Each row comes from the steps of one walk. Every step used is in the known rows, and no mark comes twice. Write the walk behind each row, first mark first.
Known rows
potabi popi: [ 1.20 -0.28 -1.66  0.27 -1.25 -1.97  0.36 -0.33  2.92 -1.13  1.05 -1.96
  0.65  0.21  1.35 -0.89  2.26  0.17]
tuze popi ligege ligul: [-4.32  0.13 -2.38 -0.96  7.51  5.51  0.39  2.43 -1.98 -0.57 -1.71  4.98
  0.76 -0.65  0.27  2.24  2.36 -3.13]
ligege ligul: [-2.18  0.31 -4.18 -3.34  2.06  1.55 -2.09  1.17 -0.03 -1.37 -1.24  3.56
  1.26 -0.45  0.44 -2.43  1.43 -2.28]
tezusi popi: [-1.03  0.74 -0.02 -1.19 -0.36  2.66  0.62  2.33  1.35 -1.30  0.34  0.81
  2.75  0.67 -0.94  1.36  3.73  0.85]
ligege sede potabi popi: [ 1.51  0.78  0.65  0.94 -1.78 -2.76  3.96  0.55  0.50 -2.74  1.88  0.80
 -0.44  0.95  0.79 -0.05  0.85 -1.94]
ligul potabi popi tezusi sede satok: [ 4.65  0.93  0.41 -0.32 -1.73 -1.86 -3.47 -2.25 -0.74  3.88 -0.76 -1.96
 -1.58  0.50 -0.07  0.18 -3.99  2.50]
sede satok: [ 4.71  2.02 -4.12 -3.40  0.06 -0.24 -3.78  1.87  1.10  3.42  0.52 -0.08
  1.63 -0.61 -1.51 -0.38  2.17 -1.97]
potabi popi ligege sede: [ 0.22  2.38  0.70  1.64 -0.21 -1.90  2.86 -0.12 -0.73  2.17 -0.39  1.28
 -3.58 -2.42  0.44 -1.32  1.39 -0.46]
ligul potabi popi tuze: [ 2.66 -4.64  2.31  1.24 -0.04 -4.82  0.53 -3.69  3.80 -2.32  1.31 -2.46
  1.36  0.32 -0.44 -0.05  1.28  3.99]
ligege ligul potabi popi: [-3.23 -2.40 -0.01  0.83 -0.21 -2.31 -2.53 -2.52  1.98 -1.44  2.21 -0.33
  0.98  1.63  0.26 -2.45 -2.61  0.39]
tezusi ligul potabi popi ligege sede: [-2.13  0.90  3.45  2.42 -4.23 -1.00  2.56 -0.87 -3.29  1.54  0.70 -1.73
 -4.87 -1.81 -2.20 -0.89 -4.24  0.81]
ligul potabi popi tezusi sede: [ 1.94 -0.82  1.16  0.37 -1.84 -0.65 -1.68 -2.54  0.38 -0.64 -2.60 -1.84
 -0.65  0.28  2.57 -0.31 -3.23  3.25]
ligege sede: [ 1.79  0.99 -2.36 -2.87  0.26 -0.54 -0.72  0.69 -0.43 -0.17 -1.68  3.84
 -1.04 -1.93  0.55 -1.48  1.68 -1.26]
ligul potabi popi ligege sede: [ 0.15  0.42  3.19  3.07 -1.28 -2.72 -0.05 -2.07  0.49  2.13  0.92 -0.52
 -1.87 -1.36  0.08 -1.60 -1.76  0.65]
potabi popi ligege: [ 0.42  1.72 -0.15  1.91 -0.48 -0.41  1.59  0.63  1.72  1.34  0.00 -2.42
  0.06 -1.19  1.07 -0.65  2.69 -0.40]
ligege sede satok: [ 4.61  2.66 -3.20 -3.65  0.41 -1.62 -2.63  1.23 -1.59  4.16  0.15  3.60
 -1.92 -1.66 -2.35 -0.93  0.94 -2.14]
tuze popi tezusi: [ 0.92 -2.19 -2.94 -3.35  5.99  3.81 -0.04  2.25 -1.26 -2.20 -2.34  3.23
  1.26  2.16  2.97  5.71  4.08  0.73]
tezusi ligul potabi popi tuze: [ 0.36 -4.16  2.74  0.57 -3.00 -3.16  3.01 -2.62  0.23 -3.15  1.32 -3.86
 -1.63 -0.07 -2.74  0.77 -1.07  3.79]
popi tezusi ligul potabi: [-0.21 -1.65 -0.67 -3.44 -2.72  2.22 -1.50  0.88 -2.68 -1.23 -1.72 -1.58
 -0.26  1.97  0.09  1.61 -2.03  2.30]

Which walk is each row?
[ 0.30 -0.08  2.17  3.23 -1.55 -1.20 -1.22 -1.44  2.97  1.44  1.30 -4.22
  1.65 -0.01  0.72 -1.10 -0.57  0.77]  ligul potabi popi ligege
[ 0.29  1.33  0.61  0.42  4.72  4.06  3.95  3.48 -2.43 -1.80 -0.77  4.25
  0.90 -0.30  0.68  4.42  2.63 -4.08]  tuze popi ligege sede potabi
[ 2.42  1.87  0.17  1.36 -3.05  0.33  2.63  0.39  1.89 -3.34 -0.85 -2.32
  1.51 -0.94  1.66 -0.95 -0.51 -2.01]  tezusi sede potabi popi
[ 1.81 -0.44 -0.42 -0.25 -0.77 -0.73  3.54  1.50  0.43 -3.16  0.62 -1.51
  1.74  4.05  3.10  2.69  2.92  0.54]  sede potabi popi tezusi
[-2.31 -1.86 -1.75 -1.86  0.98  0.65 -4.80 -0.70  1.28 -1.29  0.12  1.76
  2.98  0.81 -0.03 -2.77 -1.96 -0.98]  ligege ligul potabi
[ 0.01  0.43 -1.44 -0.34  5.31  4.87  0.41  2.68  0.11 -0.09 -1.71  1.47
  2.09 -1.06  1.18  3.49  3.99 -1.95]  tuze popi ligege
[ 1.33 -2.51  0.84  0.23 -0.86 -2.37 -1.48 -1.94  1.62 -0.71  0.47 -2.38
  0.96  3.21  2.37  1.08 -0.28  3.70]  ligul potabi popi tezusi
[-4.30 -1.71  0.07  0.39  6.21  4.47 -2.49  0.44 -0.72 -0.42 -0.49  3.30
  2.42  0.59  0.01  1.86 -0.86 -1.90]  tuze popi ligege ligul potabi
[ 1.55  3.42  0.25 -0.21  0.05  1.82  2.77  3.16 -1.51 -0.19 -1.46  2.33
  0.66 -1.42  0.32 -0.18  2.27 -3.70]  popi ligege sede potabi
[-4.00  1.65 -1.18  1.07  1.60  0.11  1.46  0.31 -0.38  0.89 -0.01  1.10
 -1.40 -0.86  0.41 -2.16  0.98 -1.50]  potabi popi ligege ligul
[-1.71 -4.76  1.40  0.48  1.89 -4.27  0.38 -3.82  1.56 -2.86  1.28  1.02
 -0.04  0.82 -1.14 -1.48 -0.27  2.71]  ligege ligul potabi popi tuze
[-2.03  0.17  2.51  2.68 -4.59  0.39  1.25 -0.25 -0.56  0.74  1.15 -5.47
 -1.32 -0.62 -1.54 -0.41 -3.06  0.79]  tezusi ligul potabi popi ligege
[-3.19  0.36 -0.34 -0.24  1.69  2.16 -3.65  0.10  0.08  1.15 -1.10  1.33
  2.17 -0.55 -0.27 -2.68 -1.35 -1.58]  popi ligege ligul potabi
[-6.26  0.62  2.82  1.34  1.48  3.75 -1.13  1.13 -0.77  0.84  0.40  1.91
  2.42  0.82 -2.35 -0.36 -0.64  0.35]  tezusi popi ligege ligul potabi
[-1.25 -1.95  1.10  0.87 -5.22 -1.16  0.19 -1.18  0.52 -1.47  2.23 -5.11
 -0.70  0.94 -1.28 -0.42 -3.51  1.42]  tezusi ligul potabi popi
[ 0.37  2.48  2.61  1.52 -3.99 -2.19  0.71 -0.36 -4.41  5.82  2.47 -1.88
 -5.88 -1.48 -5.04 -0.36 -5.16 -0.08]  tezusi ligul potabi popi ligege sede satok
[ 4.74  2.83 -2.04 -1.69 -0.68 -0.91 -0.77 -0.23 -1.84  3.64 -2.05 -0.23
 -3.22 -0.72  0.32  0.51 -0.76  1.26]  potabi popi tezusi sede satok
